What can hang from each mark:
Z609: Z841
Z737: Z841
Z767: Z177
Z427: Z603
Z196: Z105 Z427 Z767 Z833
Z841: Z737 Z833
Z833: Z196 Z512
Z512: Z833

Every row comes from one small tree of marks. The marks that hang from a mark follow it in brackets, in the order of their numbers. Every link used is in the known rows. Which tree was each row made from?
Known rows:
Z196(Z427 Z767(Z177) Z833(Z512)): [ 3.52  2.01  1.64 -3.97  2.67  2.30 -0.28  0.24  0.10  2.48 -0.85  2.25
  2.63  4.11 -1.53  0.34 -2.09  1.49  0.04]
Z833(Z196): [-2.08 -1.76 -3.67  2.50 -0.10 -0.82 -3.94  2.86  2.68  3.25 -0.94  0.13
 -0.41  1.06  0.54 -0.10  2.28 -2.40  1.05]
Z737(Z841(Z833(Z512))): [-1.74 -0.16  0.28  3.55  2.53 -0.13 -5.36  1.02  0.36  1.01  5.28 -2.97
  1.28 -1.37 -0.25 -1.08 -2.97  2.80 -1.64]
Z609(Z841(Z737 Z833(Z196(Z427 Z767)))): [-3.24 -2.80  0.07 -1.18  2.41 -1.43 -3.94  0.64 -0.05  0.83  0.03  0.64
  2.50 -3.13 -0.51  4.92  0.86 -3.93 -1.49]
Z196(Z105 Z767 Z833): [-0.34 -0.26 -2.26 -2.30  2.17  0.04 -0.62  2.80  4.46 -3.48 -1.83  3.99
  1.52  2.07 -0.14 -1.49  1.63  1.15 -0.32]
Z833(Z196(Z767) Z512): [-1.43 -0.31  0.24 -2.31 -0.14 -1.38 -2.69  1.44 -0.14  2.33 -3.58 -0.53
  1.34  1.46  0.79 -1.77  0.31 -0.28  0.69]
Z841(Z737 Z833(Z196(Z105 Z427(Z603)))): [-3.24 -4.61 -4.91 -2.35  3.07 -0.53 -3.54  2.53  2.13  0.26  3.92 -0.06
  2.61 -2.40 -0.55  1.25  1.13 -3.59 -1.87]
Z609(Z841): [-1.69 -1.10  0.79  4.67 -0.27 -1.52 -6.49  0.99  1.68  0.82  0.43 -1.06
 -0.83  0.69 -0.07  1.70  1.65 -0.93  0.69]
Z196(Z767): [-1.41 -1.29 -1.84  1.03 -0.04 -0.34 -4.15  1.86  0.28 -0.54 -3.22 -1.08
  1.52  1.51 -1.62  1.70 -0.59  1.06  1.74]
Z196(Z427 Z767): [-0.67 -0.01  0.35 -0.18  0.43 -0.53 -3.04  0.99 -0.68 -0.16 -0.84 -0.87
  2.58  2.66 -1.51  3.91 -1.60  1.12  1.44]
Z512(Z833(Z196(Z427(Z603) Z767(Z177)))): [-0.55 -0.36 -1.37 -1.01  2.25  1.21 -4.01  1.29 -0.44  0.47 -3.81 -2.84
  0.26  2.21 -1.54  2.05 -0.74 -5.18  2.43]
Z737(Z841(Z833(Z196(Z105 Z427 Z767)))): [-1.38  0.75 -0.73 -0.39  4.24  0.13 -1.33  1.76  2.53 -1.37  4.34  0.67
  2.08 -0.83  0.73  1.43 -2.45  0.30 -2.34]
Z737(Z841(Z833)): [-2.28 -0.96 -2.34  5.52  2.69  0.29 -5.38  1.79  1.80  0.52  4.95 -2.26
  0.80 -1.59 -1.00  1.03 -2.43  1.41 -1.21]
Z512(Z833(Z196(Z105 Z427(Z603) Z767(Z177)))): [ 0.22  0.13 -1.19 -2.85  3.05  1.80 -2.56  1.69  0.88 -2.58 -2.62 -1.36
  0.24  2.46 -0.51  0.61 -0.07 -4.18  1.67]
Z512(Z833(Z196(Z105 Z427 Z767(Z177)))): [ 0.77  1.13 -0.48 -2.82  3.22  2.50 -0.95  1.92  0.39 -3.35 -2.78  0.57
  0.34  2.23  0.24  1.38  0.58 -2.65  1.72]
Z196(Z105 Z427(Z603) Z767(Z177) Z833(Z512)): [ 3.70  1.30  0.90 -6.39  3.50  1.98 -0.48  0.40  2.28 -0.26  0.77  1.75
  2.49  4.65 -1.26 -2.14 -2.01  0.91 -1.15]
Z833(Z196(Z105 Z427 Z767) Z512): [ 0.07  1.29  2.28 -5.45  1.13 -1.03 -0.10  1.18  0.51 -0.68 -0.10  1.46
  2.53  2.63  2.12 -1.40  0.10  1.01 -0.68]
Z427(Z603): [-2.39 -3.24 -3.77  3.82 -0.57 -1.41 -7.56  2.00  2.03  2.30  0.48 -4.00
  0.04  1.78 -2.10 -0.15  0.03 -1.42  1.45]
Z609(Z841(Z833)): [-2.32 -2.50  2.25  3.30  0.84 -1.49 -5.96  0.93  1.19 -0.36  1.55 -1.61
 -0.16 -2.41 -1.55  3.17  0.37 -0.70 -0.70]

Which tree is each row?
[-2.25 -0.29  0.19  1.52  2.91 -1.52 -5.00  0.61  1.04  4.05  6.30 -3.49
  1.43 -0.68  0.29 -0.87 -3.10 -1.02 -2.36] : Z737(Z841(Z833(Z196(Z427(Z603)) Z512)))
[ 0.16 -2.78 -3.00 -6.37  3.88  3.02 -1.01  1.98 -0.35 -0.77 -0.91  1.62
  3.25 -2.51 -0.27 -1.08 -0.18 -0.12 -1.63] : Z841(Z737 Z833(Z196(Z105 Z767(Z177)) Z512))
[-2.21  0.06 -0.45  0.06  1.91 -0.27 -2.63  2.52  1.60 -2.84  0.42 -0.07
 -0.43  1.41  1.55  0.36  2.68 -3.08  1.29] : Z512(Z833(Z196(Z105 Z427)))
[ 2.10 -0.13 -2.48 -3.92  2.48  1.80 -1.30  1.72  2.44  0.58 -0.73  0.71
  1.24  3.40 -0.54  0.56 -0.87 -2.35  0.14] : Z833(Z196(Z105 Z427(Z603) Z767(Z177)))
[ 1.21 -0.66 -3.71 -0.64  1.35  2.42 -2.02  2.30  1.41  2.75 -4.39  0.91
  0.44  1.89 -0.85  0.99 -0.01 -1.99  1.53] : Z833(Z196(Z767(Z177)))
[-0.40 -3.03 -4.21 -3.35  3.86  2.69 -1.61  1.74 -0.73  2.08 -0.59  1.06
  3.49 -2.04 -2.00  4.37 -1.09 -2.69 -0.59] : Z841(Z737 Z833(Z196(Z427 Z767(Z177))))
[-2.02 -2.24 -0.15 -0.01  1.45 -0.90 -2.47  2.10  1.40  2.22  2.27 -0.43
  1.10 -1.47 -1.22  3.25 -0.17 -1.80 -0.61] : Z841(Z833(Z196(Z427)))
[-0.36 -0.31 -1.12 -3.58  2.48 -1.25 -1.61  1.62  4.05 -1.94  0.79  1.88
  2.55  3.48 -1.14 -0.14 -0.15 -0.59 -0.80] : Z196(Z105 Z427(Z603) Z767 Z833)
[-2.91 -0.36 -0.54  1.96  1.07 -0.82 -4.05  2.01  0.36  0.15 -0.82 -1.67
 -0.38  1.24  0.50  1.74  1.98 -4.01  2.10] : Z512(Z833(Z196(Z427)))
[-3.28 -4.62 -5.90 -1.34  2.77  0.61 -2.85  3.46  2.41 -0.78  1.85  1.68
  1.98 -3.61  0.22  0.27  2.43 -2.04 -1.62] : Z841(Z737 Z833(Z196(Z105)))
[-1.42  0.62  0.15 -1.29  3.65 -0.11 -2.07  1.50  1.65 -1.15  2.94 -0.20
  1.83 -1.39  1.54 -2.29 -2.20  1.70 -2.56] : Z737(Z841(Z833(Z196(Z105 Z767) Z512)))
[-0.05  1.30  2.53 -3.18  1.26 -1.34 -1.20  0.47  0.38  1.30 -0.50  1.57
  3.07  3.20 -0.61  0.23 -0.96  1.58 -0.17] : Z196(Z427 Z767 Z833(Z512))
[ 3.22  1.89  1.48 -6.18  2.33  2.16  0.69  0.96  0.11  0.30 -0.41  2.07
  1.91  3.45  1.20 -1.16 -1.02  1.02 -0.37] : Z833(Z196(Z105 Z427 Z767(Z177)) Z512)
[-3.58 -1.38 -1.36  2.02  0.90 -1.64 -5.62  1.79  0.78  1.00 -0.68 -3.66
 -0.55  1.49 -0.33  1.07  1.45 -5.51  2.11] : Z512(Z833(Z196(Z427(Z603))))
[-0.78  0.12  0.39 -1.99  0.86 -1.03 -2.32  1.29  1.31  0.88 -2.91  1.31
  1.95  2.17 -0.68 -1.95  0.17  1.31  0.22] : Z196(Z767 Z833(Z512))
[-3.40 -3.78 -2.38 -3.73  1.97 -0.44 -3.21  1.73 -1.39  1.35 -1.82 -0.47
  3.51 -3.42 -0.57  0.20  0.03 -1.15 -1.00] : Z841(Z737 Z833(Z196(Z767) Z512))
